Each row was made from one small tree. The marks that hang from a mark follow it in brackets, in alphabetical order. Every link used is in the known rows. Write each row's tree.
Known rows:
K(X): [  0  10  11  15  -4   2  -1  -1 -17  -3   2  13   9  -7 -13  10  -3   2
  11   8 -16 -11   2  -6  -7   5 -16   2 -10  -9   4   6  10]
Y(R): [  0  11   6  22   3   9 -16  -4   0  -4 -13   8  -1  -6   1   9  -4   1
 -11   1 -11  -2   5  -9   3   9 -13   1  -4   0  -3   3   7]
Q(H(Y(F R S))): [  6   2  12  12  -7   2 -18  -7  45  -7   5   8  -6  -3   2  -2   1  -5
 -27   2  -8  -8   7 -16  -4  -6  -3   5  -1   8 -13  -3  -3]
K(P X): [  3  11  19  10   3  -2  -5  -3 -36  -4  -3  12   5  -8 -13   8   7   2
  21  -1 -18 -12   0  -3  -7  -1 -15   3  -5 -12   8   9   9]
Y(E F R(P)): [ -2   2  -4  -9   8   9 -26  -4  -3  -2  -9  -3  -7   1  29   6  -7 -10
  -9  -7  -5   3   5 -13   5   1 -12   1  -6   7   2  -2   7]
R(Y(E F(P) S)): [  5   2   9  -9   0  -8 -15 -10  19  -6 -14  -8  -8  -7   4  -5 -10 -11
 -11  -2  -5 -16  -1   1  17  -3  -7  15   4   1  -3  -4   1]
F(P(K R(Y(S)))): [  3  17   8   5   6 -12   6  -8   4  -6 -23   4 -10  -2 -18   9 -18  -3
 -12  10  -7   2  -1  11  18   4  13   7   4  -6  -1   2   5]
R(P): [ -3  12  -5   5   3   3  -4  -4 -18  -5   0  13   0  -7  14  12 -16  -5
   7   4  -9  -2   4  -5   7   4 -13   1  -1  -4   2   4   9]
Q(H(Y(R S))): [  4   6  21  22   1   1 -16  -9  33  -6   3  20  -5  -4  -5   1  -1   5
 -18   4 -10  -8   8 -16  -6   0  -3   2   9   6  -7   0  -6]
Y(R(P(K))): [ -6  14  -6   6  11   6  -6  -5 -15  -3  -5  13  -7   1   6   6 -13  -3
  -3   2 -11  11   7  -5  10  15   0  -2  -3   0   0   3   9]
E(Y(F R S)): [  2   9  -5  13  -5  13  -7   0  30  -5 -26  -6  -3  -3  10  -7  -3 -10
 -33  -5 -10 -13   1 -16   5   6  -5   6  -5   5 -10   1  -5]
U(P(K(X) R) V): [ -1  14   3   0  11   9  -7  -6 -19   2   4  16   2  -4 -15  14 -14   0
   6  12 -13   7   3  -6  -7  -6  -6   2 -17 -15   0   4  22]
P(R): [  2  16  -3  16   0   4  -7  -1   1  -2 -19  11   2  -3  -1  23 -14  -3
  -5   9  -5   7   1  -4   6  -4  -3  -1 -11  -6   2   6  11]
E(Y(R(P))): [ -5  13  -7  11  11  11  -2  -1  -6  -3 -15   5  -2  -5  18   3 -13   0
 -10   1 -17  -8   4 -17   0   5 -10  -3   7   5   7   3   3]
S(Q(H(Y(R)))): [  3   9  17  25   6   3 -10  -7   8  -7   3  16  -6  -4  -9   6   1   3
  10   5 -15  -9   6 -18  -9 -10  -9  -5  -1   2  -5   9   6]
M(X Z): [ -6  10   3  19   1  -1 -15  -1 -22  -5  11  16   3 -10 -14  12  -8  -9
  -1   7  -4  -4   1 -12  13   6 -17   6  -8 -11  -5  10   3]
K(P(R(Y(S))) X): [  6  12  25   9   8 -10  15  -5 -24  -5 -27  12   1   0 -20  19   1   2
   1   1 -14 -13  -5   4 -12  -3  -2   5   2  -8   7   4   5]
F(P(K(X) R(Y))): [  3  14  13   0   8 -12  15  -4 -24  -6  -5   4  -2  -5 -30  14 -14   3
   3  16 -17  -5   0   9  -1  -5   4   2  -6 -10  11   1  17]
Q(H(Y(E R S))): [  3   2  22  14   8   1 -29 -10  37  -1   0  19  -6   2   0   0  -2   6
  -9   1  -6  -6   9 -20  -2  -3   0   3  13  12   0   0  -8]
Q(H(Y(E R(P) S))): [  0   2  19   3  13  -1 -24 -10  19  -1   6  21 -10   3  17   2  -9   4
  -5  -2  -6  -3   9 -21  -5  -1  -1   1  19  14   4  -3  -9]
U(V): [  0  14  -5   8  -2  14  -9  -9  -5   0   4  12   4 -11   2   9 -12   0
   0   4  -5  -5   4 -12   9  -3 -15   6  -4 -12  -8  -1  13]
H(Q Y(F R)): [  3   4   4  16   5   6 -10  -1  19  -4   4  10  -4  -4   4  -4   4  -3
 -17   1 -11  -6   7 -15  -7  -7  -6  -9 -10   6   2   9   5]
R(P(K(X)) Y(S)): [ -6  10   6  -4   5  -7  28  -6 -25  -6   2  17   0   0 -18   8 -16  -5
   7   6 -14 -13   2   4  -3  17   0   6   2  -6   2   0   6]
M(Z): [ -4  10   3  11  -4   2 -15  -2 -24  -3  -5   9   3 -12 -13  13 -10  -4
  11   6  -8  -4   1 -12  11  -5 -16   3  -7  -3  -3   7   6]
E(Y(H(Q))): [ -4   8  -1  21  22   7  -5   3  19  -2 -17  14   5  -7   0  -4  -7 -14
  12   8 -15 -15   3 -11   9  -8   3  -4 -14  -8   3   9   6]
F(P(K R(Y))): [  2  17  -1   3   9  -9   6  -7  -3  -7 -16   4  -7  -6 -21  14 -19  -2
  -3  15 -10   3   0   9  16  -9   8   2  -2  -8   6   2  15]
Y(E R S): [  1   8  14  15   7   5 -28  -6  16   2 -25   9  -5   3   8   1  -3   1
 -14  -8  -4  -1   4 -13   9  18  -5   6   5   6  -3   1  -6]
E(Y(F R(P(K)) S)): [ -4  11 -16  -4   3  10   4  -1  12  -3 -17  -2  -9   4  14  -9 -12 -13
 -26  -6 -10   0   4 -12  12  11   6   2  -2   6  -7   2  -3]
U(P(K(X) R(Y(H))) V): [ -3   8   4  -2  29   4   9  -7 -11  -3   1  12   1  -7 -30  16 -17 -12
  10  17 -18  -1   0   2  -2 -11  -6   7 -19 -19  -4  -8  26]
Q(H(Y)): [  1   7   6  14  -3  -1 -12  -7  24  -6  19  21   2 -10 -11   9 -10   2
   9  14 -11 -11   7 -14   0 -19  -5   0   0  -1  -1   5   7]
S(Q): [  1  15   0  21   0   4  -3  -3 -18  -6 -12  10   1  -5  -4  10  -4  -7
  20   2 -10  -8   0  -7   8   2 -11   1 -12  -9  -5  13  10]
Q(H): [  0   7   6  12  -4   5 -23  -7  21  -6  -2  16   2 -11  -2  12 -12  -4
  12  11  -8 -10   6  -8   3 -10  -5   6 -11  -7  -5   4  11]
Z(M(X)): [ -3  11  -2  29   5   1  -8  -4 -25  -5  19  17   4 -15  -1   8 -11  -5
  -2   8  -4  -5   3 -15  -2  13 -14   7 -17  -8 -10   6   3]

Which tree is each row?
[  9   9  13   1  -1 -10 -13  -6  -2  -5   3  -2 -10   1   4 -12   3  -8
   0  -7  -6  -5   0 -10  11  -7  -8   5   7   2  -4  10  -4] : H(Y(E F(P) S(Q)))
[ -1   4  -3 -10   5  -1   6  -7 -14  -7 -16   0  -8   3  13   6 -11 -19
  10  -6  -3 -16  -2  -4   7   1  -6   8  -3   1  -5   2   4] : R(P Y(E F S(Q)))
[  3   2   5   2   4   0 -16  -4  32   1   4  14  -3   3   7  -8   0  -7
  -5  -3   0  -9   6 -15   3  -8   3  -3  -3   6   1  11  -5] : H(Q Y(E F S))
[ -5   5 -11 -16   1   0  26  -3 -27  -9  12   2   0  -4 -14   9 -16 -14
   8   9 -15 -13   2   3  -3  -2  -5   4 -15  -7   3  -1  18] : R(P(K(X)) Y(F))
[  1   3  -2   5   2  11 -31  -4  15  -1 -17  -4  -4  -1  12   4  -2  -8
 -14  -5  -5   1   4 -14   9  -1 -10   4 -12   5  -2   0   6] : Y(E F R)
[ -1  14  -1   6   5  -4  24  -2 -17  -4 -12  11   3   0 -35  23 -15  -1
   6  17 -14  -5   1   3  -3  -5   4  -1 -14  -9   8   3  17] : P(K(X) R(Y))
[  6   9   8   8  -3   4 -14  -3  21  -7 -22 -12  -8  -7  14 -17  -2  -7
 -35  -7 -14 -11   0 -10   8   6  -6   8   5   5  -6   0  -6] : E(Y(F(P) R S))
[ -7   9  -2  -5   8  -4  26  -6 -35  -7   9  14   2  -5 -20  12 -18  -2
  17  11 -18 -11   3   3  -3   6  -3   2  -4  -8   9   1  15] : R(P(K(X)) Y)
[  5  12  18   8  11  -7  15  -4 -32  -5 -20   9   3  -5 -23  24  -1   3
  14   6 -18 -12  -4   2 -13 -14  -6   1  -5 -11  14   5  15] : K(P(R(Y)) X)
[  3   5 -10  -2  -2   1 -15  -3  20  -2  11   3  -1  -2  -2   2  -7  -7
  -1   2  -4  -3   5 -16  11 -19 -10   1  -4   4   2   3   6] : H(Y(E F))
[  5   5  16  16  -7   9 -21  -7  21  -9 -22   3  -9   0  10   1   5 -15
  -8  -5  -6 -10   2 -12  -4   2  -4   8 -17  -1 -20   5   3] : Y(F R S(Q(H)))
[ -7  -2  -7 -22  21  -5  10  -3 -17  -5   5   1  -1   2 -13   6 -13 -23
  21   5 -12  -6   2   0   9  -5  -1   7 -17  -7   4  -9  18] : R(P(K(X)) Y(E F H))
[ -1   6   5   6   7  -1  -5  -8  18  -3 -18  10  -1  -3  -8   8 -13  -4
   2   2  -4 -18   0  -4  12   4  -3  10   7   1  -1   0   0] : R(Y(E S))
[  0   1  10  -2  16   2 -17  -4  16   1   2  13 -11   8  29  -9  -1  -5
 -17  -9  -5  -3   8 -18  -6   1   1  -6   6  15   6   6  -8] : H(Q Y(E F R(P) S))
[  5  14   4  -3  -4  -5   7   2   1  -3 -15  -7  -2   2 -11  -6  -8  -8
 -19   4 -14  -2  -1  -3   2  -5   9   4  -9  -6   4   5   2] : E(Y(F(P(K(X) R)) S))
[ -1   6   1   6  25   5 -16   1  22  -4 -17  -6  -9  -5   1 -22   0 -19
 -12   0 -17  -2   5  -5  15  -3  11  -2 -18  -4   0   6   8] : E(Y(F(P(K)) H(Q) R))
[  3  10  20  27  11   1  -7  -4  21  -1  -3  23  -5   0   0  -6   4   7
 -20   0 -10  -8   7 -13  -8   9   0  -8   8   7   1  10  -8] : H(Q Y(R S))
[ -6   4 -24 -24   9   2   2  -7   1  -5  -3   0  -8  -1   0   8 -22 -17
   9   4  -2  -5   4  -3  18  -8   4   6 -10   0   4  -1  15] : R(P(K) Y(E F))
[  5  -2  13   3   0   3 -30  -8  46  -3   1   7  -8   1   7  -3   0  -4
 -18  -2  -3  -7   8 -21   0 -10  -2   6   1  11  -7  -2  -5] : Q(H(Y(E F R S)))
[  3  20   2   6   4  -6 -11  -4  -7  -2 -13   6  -7  -3  -9  11 -15  -2
  -3  10  -8  15   2   4  18  -3   8   0  -7  -9   3   9  12] : F(P(K R))
[  1   4   6   7   6  -1 -23  -8  27  -2  15  19   0  -5  -7   6 -11   3
  18  10  -6  -9   8 -19   2 -23  -4   0   3   4   6   4   4] : Q(H(Y(E)))
[  5  15  16  31   3  -1   3  -4  -2  -6  -7  13  -7   3  -7  -1   6   3
  -9  -5 -13  -5   2 -15   0  11  -8  -3  10   4  -9  10  -6] : H(Y(R S(Q)))
[  9   2  20   2   8  -4 -33  -9  11  -8   6  -4 -14  -4   6  -8   5  -3
   4  -2 -12  -7   6 -17  -1 -22  -8   1  -1   7   0   5   5] : S(Q(H(Y(E F(P) R))))
[  8  14   6  11  10  -4   0   4   6  -7 -34 -13  -7   0   7  -4  -2 -25
  -8  -3 -12  -1  -6  -3  15  -9   2   6 -11  -9 -10   5   2] : E(Y(F(P(R)) H S(Q)))
[  4  17  14   5   4 -10  -2  -1 -27  -2  -3   7  -1  -1 -20  10  -9   2
   4  11 -15   8   2   4   2   0   2   0 -11 -11  10   7  14] : F(P(K(X) R))
[  4  11  -7 -13   3  -3 -27  -4   4   0 -15  -6 -10   2   2   6 -13 -11
  -5   3  -1  16   2  -1  23 -13   9   4 -16  -3   5   5  13] : Y(E F(P(K R)))
[ -4  17   5  13   8   3   3  -6 -25  -4 -19  13 -12   8   7   1  -5  -7
  -1  -9  -8   6   4  -5   9  26   2   0  -1  -1 -10  10   1] : Y(R(P(K)) S(Q))
[  5  18  -8  -4  -3  -1  -1  -1  21  -3 -24  -8  -8   0  -1  -5 -15 -13
 -25   2  -7   5  -1  -3  20  -6  15   5  -7  -3  -3   6   1] : E(Y(F(P(K R)) S))
